What can hang from each mark
muta: meferep semob
nufo: ripuf sefa
ripuf: lifona
sefa: fabil lifona meferep pivo semob
fabil: sefa
lifona: ripuf sefa
semob: muta sefa
lipin: fivo sefa
fivo: pivo
meferep: sefa
vozur: ripuf
pivo: fivo

Every row comes from one small tree of marks. The marks that hang from a mark follow it in brackets, in alphabetical order. Every link used is in the known rows. Which tree was each row made from?
In the rows, 128 means zero.
Known rows
nufo{ripuf}: [146 128 142  75 127 160  95  68 100 142 103 146  86 164 166  91 109 122
 120 121 102 115 157  98 162 121  78 138]
fabil{sefa{lifona{ripuf} pivo semob}}: [139 120 157 124 148 104 173  55 100 117 117  88 115 100 103 147  73 124
 124 167  83 122 110  87 105  98  82 130]
vozur{ripuf{lifona{sefa{fabil pivo{fivo}}}}}: [142 129 148  99 140 145 117  46  77 145 134  68  94 135 172 133 110 114
 127 158 100 122 146 100 145  84  87 117]
sefa{fabil lifona{ripuf} meferep pivo semob{muta}}: [134 151 115 124 120  79 181  88 115 138 139  61 139  70 149 156  84 126
 155 148  86 136 123 124 160  87  91 115]
nufo{ripuf{lifona} sefa{fabil meferep pivo semob}}: [145 137 104  97 133 120 154  75 136 136 167  90 125  61 150  98  75 155
 180 149 100 124 178 106 166  80 125 125]
fivo{pivo}: [148 131 149  81 124 148 117  87 104 133  75 135  72 177 154 125 151 118
 125 128 111 141 117 102 111 129  55 123]
fabil{sefa{meferep semob{muta}}}: [139 118 134  79 152 141 166  84 121 131 165 128  91 121 152 107 118 155
 147 147 100 146 127  93 138 107  83 122]
ripuf{lifona}: [145 114 153  93 149 137  96  59 133 132 111 143  79 156 136  87 114 110
 129 141  98 127 149 100 145 130  77 135]
lifona{ripuf sefa{meferep pivo{fivo} semob}}: [156 136 122 117 135 126 179  42  61 165 113  67 114 102 212 131  85 106
 142 155  88 144 104  72 120  91  94 133]
vozur{ripuf{lifona{sefa{fabil pivo semob{muta}}}}}: [125 129 131 109 138 109 142  70 113 111 171  92 117 104 140 151 119 128
 156 159 112 117 162 103 160  90  84  93]
meferep{sefa{lifona{ripuf} pivo semob{muta}}}: [143 133 112 136 127  91 163  71 108 115 115  93 134  79  98 140  90 151
 131 121  97 136 129  80 146 128  47 110]
meferep{sefa{fabil lifona semob}}: [152 170 130 124 110 141 146  92 117 108 106 110 121 103 116 112  98 136
 119 156  93 145 137  80 126 101  75 127]
muta{semob{sefa}}: [176 129 134  62 142 163 106  85 121  99  94 136  84 170 138  81 122 134
  95 148 106 163 116  77 134 109  42 132]
sefa{fabil lifona{ripuf} meferep semob}: [146 161 138 122 123 109 163  80 109 143 114  89 132  97 183 124  85 104
 131 160  83 139 130 100 148  84 104 134]
nufo{sefa{fabil lifona semob}}: [159 166 123 101 137 147 140 105 125 110 114 123 120 107 119 107 100 154
 120 170  95 136 138 108 140  85  77 142]
lipin{fivo{pivo} sefa{fabil lifona meferep}}: [150 155 156  91 121 144 130 112 158 175  93 115  63 169 181 149 141 130
 122 103  61 162 130 109 140  67  56 129]
ripuf{lifona{sefa}}: [150 106 167 115 149 140 103  60 124 128 124 142 101 163 143 106 123 108
 121 147  95 116 139  81 135 115  69 139]
meferep{sefa{fabil lifona{ripuf}}}: [150 139 147 129 116 129 119  86 113 131  96 103 130 106 147 129 100 112
  89 131  88 133 142  77 146 112  58 144]
ripuf{lifona{sefa{fabil pivo semob}}}: [138 133 139 123 130 108 149  67 126 107 141  87 116  96 130 145  93  99
 153 182  93 120 139  94 112  87 100 123]
nufo{sefa{fabil lifona pivo}}: [157 155 129 112 132 130 138 105 120 121 106  90 117  99  91 123  88 153
 119 158  91 137 132 120 134  80  66 150]
vozur{ripuf}: [144 146 147  79 145 160 103  67  81 140  95 144  72 169 169  80 121 119
 114 130 112 142 150  95 151 117  66 126]
lipin{sefa{lifona meferep pivo}}: [152 141 144 121 144 118 158  82 121 156 102  98  79 139 133 102  95 131
 140 123  70 158 116 104 119  87  75 153]
lifona{sefa{meferep semob{muta}}}: [149 136 126 107 136 135 160  86 110 135 148 129 114 135 174 112 127 138
 150 143 102 139 123  80 148 105  75 126]
vozur{ripuf{lifona{sefa{semob{muta{meferep}}}}}}: [148 101 159  81 144 137 133  46 105 140 170 124 117 135 141 111 136 157
 151 131 115 130 159  68 174 123  77  71]
sefa{pivo}: [146 140 133  98 134 130 131  71 101 131  88 112  79 134 126 106  93 116
 134 144  97 144 123 108 117 115  71 139]
nufo{sefa{pivo semob}}: [159 150 101  93 150 136 157  81 111 115 106 122  96  94 115  95  84 152
 144 158 106 151 133  95 119 104  72 136]
muta{meferep semob}: [176 121 165  38 131 180 124  59 119 141  83 111  93 147 131  86 110 136
 126 137  96 164 122  79 127 126  75 100]

Which tree is each row?
[166 141 121  68 125 141 129  96 126  90 105  84  96 124 127 119 102 127
 109 165 102 167 117  99 123  85  59 129] : muta{semob{sefa{fabil pivo}}}
[153 128 147  63 141 164 100  91 153 162  70 162  29 196 180 135 154 119
 109  91  79 158 131  95 129 110  33 127] : lipin{fivo{pivo} sefa}
[145 103 185 109 156 131 126  64 106 135 113 118 108 144 130 127 103 118
  90 147  82 116 120  86 129 110  63 148] : fabil{sefa{lifona{ripuf}}}
[150 159 118  99 113 156 138  91 117 111 110 122 104  93 153 105 103 124
 123 154 105 157 150  75 120 114  80 129] : meferep{sefa{fabil semob}}
[152 121 148 136 135 109 159  63  85 157 116  87 124 111 186 129  90  93
 133 138  88 138 113  74 123  96  78 146] : lifona{ripuf sefa{meferep pivo}}
[142 145 129 132 121 105 182  74  94 142 131  66 137  70 202 153  81  86
 148 169  88 142 125  81 119  74 106 135] : lifona{ripuf sefa{fabil meferep pivo semob}}
[144 124 142 129 143 110 148  50 117 112 130 108 106 119 118 124  93 112
 154 169  96 121 132  80 110 104  88 121] : ripuf{lifona{sefa{pivo semob}}}
[146 157 122 142 110 101 168  77 108 115 102  71 139  59 121 148  69 117
 124 151  89 141 135  81 123 102  75 124] : meferep{sefa{fabil lifona{ripuf} pivo semob}}
[184 121 144  35 119 169 118  87 127 117 114  98 106 129 138  99 118 145
 102 152 102 179 123  78 139  98  64 105] : muta{meferep semob{sefa{fabil}}}
[140 126 156 132 145  97 194  57  98 136 134  72 122  85 127 131  68 129
 144 162  79 136 110  83 110  85  96 130] : fabil{sefa{lifona{ripuf} meferep pivo semob}}
[144 132 121  97 153  96 143  73 154 148 104 122  78 125 138 161  94 132
 122 101  60 143 134 103 170  95  37 120] : lipin{fivo sefa{lifona{ripuf} pivo semob{muta}}}
[163 124 142 111 156 136 117  82 111 137  91 136 121 133 133 100 103 142
  93 132  93 126 134  89 158 113  48 157] : nufo{sefa{lifona{ripuf}}}
[147 125 165 120 148 122 171  63 104 142 135 107 120 114 153 113  88 127
 127 159  80 132 118  77 126  92  93 136] : fabil{sefa{lifona{ripuf} meferep semob}}
[150 147 120 115 126 134 144  90 122 110 121 131 116 122  95 105 119 171
 126 124 101 140 134  78 153 127  45 116] : meferep{sefa{lifona semob{muta}}}
[151 107 132  90 117 106 171  71  97 141 149  67 147  65 153 179 100 118
 143 149  96 139 132  88 143 103  84  93] : lifona{ripuf sefa{fabil pivo semob{muta{meferep}}}}
[162 153 111  90 122 153 144  81  87 169 129  57 120  98 154 108  83 181
 138 135  83 127 140 119 176  67  95 142] : nufo{ripuf sefa{fabil lifona meferep pivo{fivo}}}
[150 137 102  97 139 120 148  86 114 116 141 116 128 109  82 118  96 198
 149 124 103 109 152 113 181 102  61 119] : nufo{ripuf sefa{lifona pivo semob{muta}}}
[166 144 129  77 104 160 151  78 113 133 121 104 115  74 139 101  99 146
 133 145 103 173 149  64 123 121  91 100] : muta{meferep{sefa{fabil semob}}}
[152 129 150 111 152 113 120  65 143 165  75 116  69 145 146 143  86 107
 100 102  52 147 133  95 149  90  41 144] : lipin{fivo sefa{lifona{ripuf} pivo}}
[142 160 106 123 108 110 165 102 123 102 131  80 129  77  80 144  95 164
 142 143  96 142 134 101 137 103  64 110] : meferep{sefa{fabil lifona pivo semob{muta}}}
[143 120 100  74 143 134 130  93 153 138 193 125 127  85 169 100 112 175
 165 129 107 116 192 114 211  98 102 120] : nufo{ripuf{lifona} sefa{fabil meferep semob{muta}}}
[143 105 172 122 150 110 151  59 100 129 112  89 110 119 102 144  82 122
 108 150  81 119 112  95 115 102  66 142] : fabil{sefa{lifona{ripuf} pivo}}
[161 132 140  93 141 160 105  85 109 137 109 142 117 155 118  81 106 170
 110 119  97 106 154  97 178 105  61 149] : nufo{ripuf sefa{lifona}}
[154 144 109  87 123 143 142  96 109 151 142  92 119  84 167 101  85 155
 151 132 100 135 163 111 164  79  99 147] : nufo{ripuf sefa{fabil meferep pivo}}
[149 158 144  97 132 133 119  93 156 151  89 107  61 139 130 149  93 120
 111 124  51 152 136 116 143  63  56 142] : lipin{fivo sefa{fabil lifona pivo}}
[158 135 135 123 124 107 134  98 104 138 127  94 131 123 176 113 102 118
  95 144  87 150 124  93 164  78  65 151] : semob{sefa{fabil lifona{ripuf} meferep}}
[149 141 129  85 109 107 172  83 114 129 136  63 126  78  80 150  92 161
 159 151  90 148 124 121 144  96  86  83] : sefa{fabil lifona pivo semob{muta{meferep}}}
[146 155 115 101 145 110 167  87 159 159 124 115  70 125 132 130  99 157
 154 105  58 164 129 106 164  77  57 119] : lipin{fivo sefa{lifona meferep pivo semob{muta}}}
[150 127 151 126 144 128 152  58 123 137 148 124 113 131 168  92 108 115
 158 161  94 130 136  68 133  99 100 128] : ripuf{lifona{sefa{meferep semob}}}
[152 136 156 126 137 115 138  68 101 162  98 109 116 138 169 100  97 110
 119 129  82 135 121  93 155 106  76 145] : sefa{lifona{ripuf} meferep}
[150 148 124 148 123 101 168  60  97 118  91  90 130  82 105 122  73 129
 126 137  92 140 128  66 120 118  64 122] : meferep{sefa{lifona{ripuf} pivo semob}}
[170 139 131  55 130 165 106 100 133  94 104 117  94 151 152 102 120 123
  92 162 103 164 125  91 138  94  55 134] : muta{semob{sefa{fabil}}}
[154 156 145 120 111 149 121  99 117 121 101 109 115 121 114 108 108 137
 103 139  89 141 138  86 136 108  60 142] : meferep{sefa{fabil lifona}}
[169 145 106  70 100 158 168  57  83 148 111  52 104  54 137 118  78 161
 145 150  96 178 130  75 112 110  97  93] : muta{meferep{sefa{fabil pivo{fivo} semob}}}
[144 116 173 112 154 147 101  50  97 133 131 140  95 173 161  96 131 113
 119 138 109 117 158  73 152 111  67 125] : vozur{ripuf{lifona{sefa}}}
